In the rows, zero is written as 128.
Known rows, with every way that one mark hangs from another:
(j225 (j738 j118) (j758 (j117 j656))): [151  96 104 107 166 116 116 133 144  78 137 192 141 108 154  86 167 122
 106 107]
(j758 (j117 (j738 j225)) j735): [161 185  78 143 101 103 134 126 119 120 167 107 165  58 178 135 123 116
 127 149]
(j735 j355 (j758 (j117 j656 (j738 j225)))): [ 94 129 100 126 102 130 153  79 165 139 109 137 134 169 117 134  93 122
 109 105]
(j735 j355 (j758 (j117 j656))): [ 95 128 131 124 115 124 121  74 165 115 117 157  96 161 106 120 139 122
  90  79]
(j117 j656 (j738 j118 j225) (j758 j735)): [140 153 139 172 143 163 183 137 123 125 121  81 123 154 137 151 119 161
 167 186]
(j117 j656): [156 122 134 128 137 130 122 149 106 131 139  96 110 167 125 123 154 133
 124 140]
(j758 j117): [151 170 111 110 117 112 104 119 146 132 163 113 153  88 160 109 162 113
 102 107]
(j735 j758): [113 147 119 121 125 134 136 138 149 153 131 125 121 146 100 124 155 105
 104 125]
(j738 j117): [147 112 129  96 106 135 100 129 151 139 148 114 156 152 135 127 147 108
 118 111]
(j735 j355 (j758 (j117 j656 (j738 j118)))): [ 92 154 147 127 118 114 154  65 149  91  85 144 125 157 116 129 126 141
 118 105]
(j117 j656 (j738 j118 j225) (j758 (j735 j355))): [108 150 177 184 128 162 187 101 117 121  92  88 108 154 126 161  89 146
 153 174]
(j738 (j117 j656 (j758 (j735 j355))) j225): [114  84 155 155 102 182 135  90 172 138 122 123  98 192 118 158  95 124
 125 116]
(j117 j656 (j738 (j118 j486) j225) (j758 j735)): [138 154 146 175 171 150 167 139 114 155 108  77  91 105 121 153 106 178
 182 182]
(j225 j738): [162 137 103 136 120 101 121 171  93 117 137 118 145  83 122 100 161  89
 109 145]
(j355 (j735 j758)): [101 127 150 132 136 133 153 158 102 117 137 133 123 141 101 127 160 117
 119 134]
(j738 (j117 j656) j118 (j225 (j758 j735))): [141  54 139  96 152 181 131 139 168 111 144 174 140 186 151 145 107 131
 132 121]
(j486 (j118 (j738 (j117 j758)))): [138 132 102 100 107 144  96 161 126 165 144 124 171 169 131 104 130 142
 142 130]
(j117 j656 j738): [158 141 117 144 120 103 132 141  83 123 128  79 120 154 129 130 148 149
 137 166]
(j735 j355 (j758 (j117 j738))): [ 84 180 111 134  88  92 128  63 151 123 109 138 134 105 118 129 128 107
  98 104]
(j118 j486 j738): [139 155 133 110 145  86 102 202  59 191 126  83 118  70  98 115 131 135
 156 138]
(j355 (j735 (j758 (j117 j656 j738)))): [119 133 105 138 128  98 145 122 101  73 136 137 121 147 121 117 171 158
 131 124]
(j735 j355 j758): [ 79 142 155 131 107 131 138 101 143 150 103 137 108 147  90 137 125  91
  92 113]
(j225 (j738 (j118 j486))): [153 140 143 125 168 108 130 172  91 134 106 119 132  43 113 102 139 113
 140 145]

Rows:
[107 143 128 119 132 122 136 130 132  97 152 152 138 107 125 111 176 121
 110  99]	(j355 (j735 (j758 j117)))
[165  66 135 104 156 119 106 159 120 108 105 139 129 121 106 105 139 137
 150 113]	(j225 (j738 (j117 j656) (j118 j486)))
[111 163 150 212 107 111 142  90  91 103 102  91  62 135 116 157 131 148
 135 171]	(j117 j656 j738 (j758 (j735 j355)))
[115 105 124 161 125 126 139 111  96 126 121 144  97 138 141 160  77 122
 116 165]	(j117 j656 (j738 (j225 (j758 (j735 j355)))))
[148 193 125 111 124 103 135 111 127 109 136  99 181  86 167 115 152 132
 133 133]	(j758 (j117 (j738 j118)))
[140 139 167  99 172 163 146 162 130 196 125  91 150  91 128 131  91 122
 147 139]	(j738 (j118 j486) j225)
[151 149 155 133 166 111 136 142  81 137  98  77 106 113 116 131 128 174
 163 163]	(j117 j656 (j738 (j118 j486)))
[133  34  98  66 159 137  91 189 132 208 137 147 127 166 100 129  83 146
 157 100]	(j118 j486 (j738 (j117 j656) (j225 j758)))
[ 99 198 188 194 114 123 161  86 105 105  87  91 108  94 130 154 124 130
 140 173]	(j117 (j738 j118) (j758 (j735 j355)))
[147 127  63 110 136  90  90 135 146 110 160 181 151  57 157  90 165  90
  83 103]	(j225 j738 (j758 j117))
[133 147 151 163 111 106 109  86 107  78 139 140  87 100 149 127 139 127
 102 112]	(j758 (j117 j656) (j735 j355))
[ 97 136 198 154 112 161 134  76 164 106 105 126 114 136 127 152 125 118
 127 120]	(j738 (j117 (j758 (j735 j355))) j118)
[126  71 136  55 147 190 131 131 199 169 144 159 190 175 154 138 101 102
 121 105]	(j738 j117 j118 (j225 j758))
[144  39 120  92 179 123  94 149 140 113 107 184 117 124 111 106 133 134
 133 106]	(j225 (j738 (j117 j656) (j118 j486)) j758)
[142  97 110  72 129 129 100 197 119 216 137 101 166 116 104 127  85 119
 164 109]	(j118 j486 (j738 j117 j225))
[109 147  91 117 116 126 164 134 132 126 150 129 173 116 138 125 130 118
 128 124]	(j355 (j735 (j758 (j117 (j738 j225)))))
[160 118 103  77 102 124  87 185  90 146 150 138 193 157 140  98 115 127
 135 126]	(j486 (j118 (j738 j117)))
[125 109 153  93 130 209 155 123 212 178 133  99 181 186 135 137 116 117
 141 115]	(j738 (j117 j758) j118 j225)
[119 127 122 110 131 117  92 166 135 202 123  91 118 113  85 125 135 149
 166 111]	(j118 j486 (j738 (j117 j758)))
[134 154 150 146 116 129 158  91 112  85 116 122 145 110 163 142  88 136
 134 139]	(j758 (j117 j656 (j738 j118 j225)) (j735 j355))
[133 183 117 137 171  81 102 104 120 112 133 155 113   4 166 133 137 151
 133 141]	(j225 (j758 (j117 (j738 (j118 j486))) j735))
[117  83 113  95 108 146  95 152 105 150 143 204 166 137 156 126  44 102
 115 127]	(j486 (j118 (j738 j117 (j225 (j758 (j735 j355))))))
[116  42 139 121 120 162 110 105 158 127 132 183 104 182 137 154  80 107
 102 110]	(j738 (j117 j656) (j225 (j758 (j735 j355))))
[148 104 130 160 115 147 110 118 158 107 143 118  86 177 120 142 166 151
 136 131]	(j738 (j117 j656 (j758 j735)))
[ 91 151 114 139  99  95 132  65 146 108 103 139 105 155 110 128 133 134
 104 104]	(j735 j355 (j758 (j117 j656 j738)))
[140 147 138 187 138 140 131 135 118 114 140  97  63 145 120 137 170 152
 131 160]	(j117 j656 (j758 j735))
[110  80 144 143  99 157 134 144 126 150 116 117 113 188  93 145  88 132
 154 118]	(j118 (j738 (j117 j656 (j758 (j735 j355))) j225))
[162 107  66 150 142  82  92 141 113  56 159 199  98  69 154  98 175 116
  94 122]	(j225 j738 (j758 (j117 j656) j735))
[108 166 101 134 115  92 141 119 112  91 143 135 147  97 131 118 168 131
 122 126]	(j355 (j735 (j758 (j117 j738))))
